Each row was made from one walk, in order. Every step used is in the known rows, and no mark comes twice. Write each row's walk.
In the rows, zero is written as 128.
Known rows
tasod-meke: [148 100  62 117  77  71 116 134 159 147 136 152 112 131 138  75 105 147
 137 153 162  80  94 145 122 106 122 138 182 115 166  84  91  94 148]
muru-zuda: [112 115  98 116  84  96 127 141 153 161 106 151 116 142 139  96 120 156
 154 152 123 104 105 147 105 133 128 109 183 107 173  91 147 104 148]
muru-letop-pusenug: [146  79  59 116  73 107 146 136 146 169 128 132 147 127 150  97 102 130
 155 161 140 101 139 156 113 113 135 135 194 115 179 126 109 107 144]
nubif-rukiris: [146  47  97 105  88  77 137 110 173 154 132 166 127 143 121 109  93 149
 137 121 143  89 107 156 121 108 117 105 189 131 188  89 117  94 141]
zapal-pusenug-rukiris: [122 125  76  92 105  89 148 112 119 160 138 120  97 122 133 103 123 157
 117 138 144 118 118 130 123 111 140 126 182 137 192  95 107 134 136]
tasod-pusenug-makuv-meke-rukiris: [125 134  89 101  65  80 155 101 144 134 120 115  98 100 123 104 113 186
 135 144 158  90 112 134 101 115 130 142 151 196 155  75  94 116 123]
zapal-rubenu-zuda-muru-letop-pusenug: [176 101  76 115 129  90 117 101 128 149 135 133 134 116 148 102  92  97
 162 149 167 114 146 135 159 116 144 126 157 128 153 119  93 127 182]
muru-zuda-rubenu-zapal: [100  96 109 140  68  81 130 136 144 151 117 157 107 116 161 100 123 153
 169 159 130 103 103 138 118 128 134 110 180 105 182 102 151  93 160]
zapal-rubenu: [150 104  87 100  93 101 113  94 131 143 136 135 109 125 136  94  90 136
 158 127 164 120 124 126 121 123 131 117 182 111 173  79  82 108 160]
rubenu-zapal-pusenug-makuv: [156 120  88 107 102  96 126  97 141 138 139 127  87 104 144 106 129 179
 135 173 165  88 110 118  74  99 147 127 191 153 169  98 125 111 138]
rubenu-zapal: [156  82  95 108 104  65 115 124 154 144 136 155 112 115 159 106 106 156
 160 161 163  78 105 141 106 103 135  95 188 122 180  90 123  87 160]
zuda-muru-letop-pusenug-makuv-meke-rukiris: [164 137  80 107  77  98 142 110 146 134 119 123 161 105 127 111 119 173
 125 147 160  81 126 149 131 107 137 130 148 175 166 129 113 124 131]
nubif-rukiris-meke: [145  59  93  93  77  68 120 121 180 152 130 161 140 135 129 123  81 142
 153 120 174  98  98 152 108  94 114 104 170 133 183 105 131  94 153]
tasod-meke-makuv: [141 121  58 111  62  55 110 131 160 139 139 127 115 118 122  75 118 162
 117 140 170  83  98 140  86 107 128 115 181 129 172  82  97  99 135]
makuv-meke-zuda-rubenu: [121 136  82 112  46  46 117 116 134 157 135 133 118 118 113 107 117 146
 149 129 151 140 151 115  79 127 130 112 163 112 202  45 101 116 134]
nubif-rukiris-meke-tasod-pusenug: [158  36  80  89  66  50 118 116 176 146 141 157 135 117 124 118  82 136
 150 114 162 107  99 148 138 105 129 129 162 173 177 109 121 111 151]
letop-pusenug-makuv-meke-rukiris-nubif: [147 103  91  93  66  88 113  95 142 148 117 128 128 123 135  67 112 188
 162 143 159  99 121 129  83  99 131 105 163 168 183  85 143 140 134]
rukiris-meke-zuda-muru-letop-pusenug-makuv: [194 132  60  95  80  81 100 140 147 142 129 124 143 113 141 120 112 150
 143 168 158 111 136 129  89  87 124 120 140 137 151 114 137 122 165]
makuv-meke-zuda: [144 145  77  96  70  49 106 118 141 158 129 138 126 126 110 109 114 158
 140 137 159 125 144 122  59 119 135 100 169 126 200  40 111 117 132]
rubenu-zuda: [136  92  87 103 118  60 130 126 159 161 128 144  94 134 145 102 117 118
 168 151 154 107 128 140 121 117 127  94 170  99 151  82 115 110 164]
muru-letop-pusenug-makuv: [146 101  66 109  68 118 156 123 151 159 123 122 127 127 142  98 115 154
 148 176 135  91 132 148 100  99 129 144 191 129 156 132 118 117 133]
zapal-pusenug-makuv-meke: [124 168  84  97  76  99 135  88 143 152 132 107 103 118  96 105 127 177
 122 153 170 116 125 111  62 116 145 148 181 158 176  82 103 138 108]
nubif-rukiris-meke-zuda-rubenu-zapal-pusenug-makuv: [157  92  81 109  59  69 116  97 147 135 143 143 104 103 137 132 115 165
 138 135 166 118 123 113  60  81 131 119 161 158 188  92 150 109 145]
nubif-rukiris-meke-makuv-pusenug: [138  95  81  87  58  63 117 109 174 143 133 131 145 115 113 130 105 162
 114 102 192 105 116 141  60  93 125  97 175 156 198 103 134 113 141]
rubenu-zapal-pusenug-makuv-meke-rukiris: [144 152  86 100  82  91 133  81 131 125 127 121 101  87 141 113 136 202
 131 145 185  92 113 116  59  99 158 120 174 190 188  89 129 118 118]
letop-muru-zuda-meke-tasod: [140  87  91 108  76  67 113 127 158 135  95 165 143 115 145  70 114 173
 156 161  96  82 128 159 137 134 130 106 179 116 115  96 153 117 147]
muru-letop-pusenug-rukiris: [131  89  63 102  83  93 166 136 130 169 125 131 139 126 156 102 107 142
 141 161 131  95 129 160 138  97 134 130 187 128 185 135 118 124 144]
rubenu-zuda-meke-rukiris-nubif: [139  59  80 106 101  50 112 115 154 130 108 153 122 111 162  83 117 145
 182 122 166 124 122 138 136 118 125  91 134 129 151  92 132 124 172]
rubenu-zuda-pusenug-makuv-meke: [118 124 116 120 115  56 146 110 157 142 123 112 101 126 114 114 109 146
 153 166 170 102 131 124 111 114 145 133 151 130 132 106 108 147 138]
zuda-pusenug: [135  68 110 132 106  85 131 132 150 143 135 120 125 133 132 102  86 142
 145 146 149 102 124 138 138 130 136 132 173 101 159 112  87 115 149]
zapal-pusenug-tasod: [144 122  82 103  88  80 136 105 135 154 146 120 106 128 131  97 129 129
 139 158 150 136 108 103 128 109 152 150 198 132 191 105 125 122 136]
rubenu-zuda-muru-letop-pusenug-rukiris-nubif: [152  86  70 107 131  51 123 138 143 168 145 150 135 132 156  95 106 116
 152 164 157  99 132 152 181 108 130 106 141 132 171 133 137 146 189]

Which walk is each row?
[ 86 102 104 135  57  94 138 139 146 161 113 146 106 132 141  93 124 145
 163 144 116 123 113 139 126 142 122 119 176  90 176  97 136 102 151]  muru-zuda-rubenu
[174  87  74 119 101  93 124 139 151 156 136 138 163 123 139 104  99 129
 138 161 145  86 128 157 158 117 131 131 169 127 168 132 102 108 159]  zuda-muru-letop-pusenug
[162  97  78 107 111  80 143 139 137 155 134 136 156 121 144 109 103 140
 124 162 137  82 121 160 181 104 131 125 162 139 173 140 110 123 159]  zuda-muru-letop-pusenug-rukiris
[143  53  79 106  71  70 104 115 150 123 109 153 143 109 153  77 106 175
 167 113 161 121 109 141 132 122 119 103 145 136 170  93 122 113 159]  zuda-meke-rukiris-nubif
[170 150  52 100 106  60 113 132 117 139 150 133 129  88 162 144 120 158
 116 159 182 108 126 126 104  88 154 119 149 163 200 123 137 122 166]  rubenu-zapal-pusenug-rukiris-meke-zuda-muru-letop
[109 111 103 116  70  66 120 137 156 135  87 133 143 111 119  95 125 176
 145 145 130 115 100 141  85 130 133 106 168 129 156 101 146 114 132]  muru-zuda-meke-makuv
[169  89  79 109  71  45 118 123 143 145 135 121 131 124 136  59 116 134
 145 175 144  92  90 121 121  76 147 135 198 145 178 110 141 115 138]  letop-pusenug-tasod-meke-makuv
[141 143  81 103  69  60 133 112 140 147 130 118  93 111 107 106 111 173
 132 168 146 106 131 120  71 112 130 145 156 177 158  50  96 123 129]  tasod-pusenug-makuv-meke-zuda
[154 100  82 113 108  86 115 110 136 148 144 136 107 105 153 105 114 155
 144 158 169  97 116 126  87 112 153 119 194 139 193  92 116 100 148]  rubenu-zapal-pusenug
[150  88  45 115  59  76  97 126 151 135 138 159 114 127 161  56 111 170
 143 117 177  91  97 144 125 112 120 114 158 137 190  83 116 102 163]  tasod-meke-rukiris-nubif
[125 119  91 114  88  94 125 139 153 158 109 158 118 137 157  74 109 168
 150 171 104  65 136 164 109 134 119  90 190  97 133  79 152  96 156]  letop-muru-zuda
[119 110 108 151  82  68 133 146 147 137 118 137 125 143 138  83 109 140
 145 178 135 100  76 125 159 111 152 173 178 121 164 136 152 123 147]  muru-zuda-pusenug-tasod-meke
[138  78  89  87  65  54 116 119 179 146 132 139 142 122 116 123  92 157
 133 109 180 102 102 149  74  95 119  84 168 147 189 103 136  99 140]  nubif-rukiris-meke-makuv
[137 140  83  92  62  54 130 105 148 140 140 104 119 114 117 105 147 157
 110 138 168 121 119 108  88 101 144 115 197 140 192  98 134 128 135]  meke-makuv-pusenug-tasod
[167  89  75 119 128  72 130 137 155 160 132 140 140 123 149 109 110 104
 155 167 151  94 139 153 159 115 136 117 157 121 147 127 113 118 173]  rubenu-zuda-muru-letop-pusenug
[160  47  85  80  65  55 111 112 182 146 136 164 142 129 122 119  95 142
 150 104 166 110  99 148 127  99 127 105 170 145 185 112 137 113 146]  nubif-rukiris-meke-tasod
[155  83  80  91  72  70 134 108 156 138 139 128  88 111 119  92 123 162
 140 148 128 101 110 131 141 122 132 147 171 167 139  94 100 129 137]  meke-tasod-pusenug-makuv
[193 113  55 101  85  72  89 151 143 152 133 133 161 115 150 120 100 128
 152 155 161 119 142 136 100  98 130 112 143 124 172 110 129 112 175]  rukiris-meke-zuda-muru-letop-pusenug
[110 112  74 149  41  73 111 118 123 134 136 155 103 106 180  67 142 159
 157 149 156 123  82 109 137 114 154 146 169 153 215 120 184 115 161]  muru-zuda-rubenu-zapal-pusenug-tasod-meke-rukiris-nubif
[107 126  88 152  56  70 130 124 130 142 132 149 101 110 160  84 138 140
 152 179 142 113  79 110 134 107 158 168 190 136 195 121 163 107 148]  muru-zuda-rubenu-zapal-pusenug-tasod-meke
[152  77  69  85  67  55 106 133 159 148 141 133 120 105 139 107  94 130
 167 134 166 122 105 135 134 118 136 135 154 150 159 105 109 118 160]  rukiris-meke-tasod-pusenug
[162 151  69  98  89  45 123 127 121 158 130 133 162 115 118 118 110 154
 118 153 148 108 146 137 116 102 143 116 151 158 202  88 119 141 140]  makuv-meke-zuda-muru-letop-pusenug-rukiris
[120 116  84  82  71  29 140 110 138 154 138 132 121 106 108 106 106 157
 134 132 153 111 110 135 148 122 149 138 161 185 191  85  98 147 126]  makuv-meke-tasod-pusenug-rukiris
[135 148  77  80  53  48 112 120 156 138 137 103 132 108 127 119 130 148
 133 138 198 132 109 107  75  87 140 114 176 139 184 114 148 126 149]  rukiris-meke-makuv-pusenug-tasod
[139 136  80 100  88 116 138  98 142 149 134 112  83 122 117  98 134 170
 124 154 148 112 124 117  82 115 134 142 186 138 158  90 106 126 125]  zapal-pusenug-makuv
[161  97  56 137  59  45 101 130 135 136 147 158  97 106 160  84 121 148
 144 156 153  95 120 123 101  98 129 126 172 113 183  65 107  87 160]  tasod-meke-zuda-rubenu-zapal
[166 103  58 119  77  60  99 102 129 128 156 149 108 104 177  71 128 161
 143 154 191 103  84 106 122  89 161 137 180 173 215 109 156 112 160]  rubenu-zapal-pusenug-tasod-meke-rukiris-nubif
[186 124  74  91  96  52  75 145 151 142 136 141 135 120 137 122 103 139
 147 139 168 119 125 127 103 104 119  91 136 114 164  77 123 105 179]  rukiris-meke-zuda-muru
[147 115 105  95  81  85 131 103 150 156 114 120 126 126 114  85 107 169
 156 172 146  88 119 130  80  94 134 126 184 150 161  86 122 131 122]  letop-pusenug-makuv-meke
[162 119  64  86  74  62  90 142 148 150 130 137 118 124 144 116 107 141
 161 138 164 131 131 124  66 101 121  93 154 104 174  69 129 104 166]  rukiris-meke-zuda
[142 139  50 111  56  65 112 119 153 137 139 119 119 109 120  83 132 169
  96 132 184  87 114 131  72 104 134 131 188 140 181  82  95 113 135]  tasod-meke-makuv-pusenug
[178  90  62 103  75  62 110 133 169 145 140 161 160 126 127 144  93 139
 125 123 169 108 127 151 109  97 117 110 146 142 190 112 131  99 161]  nubif-rukiris-meke-zuda-muru-letop
[158  83  70 108 104  75 117 141 140 162 148 147 159 132 147  91  96 143
 133 158 151  93 122 156 179 111 126 120 154 138 191 140 124 135 176]  zuda-muru-letop-pusenug-rukiris-nubif
[155  97  60 110  55  51 110 119 148 130 144 157 114 133 162  59 123 150
 152 141 170 106  76 120 160  90 132 134 170 143 194 105 148 110 161]  pusenug-tasod-meke-rukiris-nubif
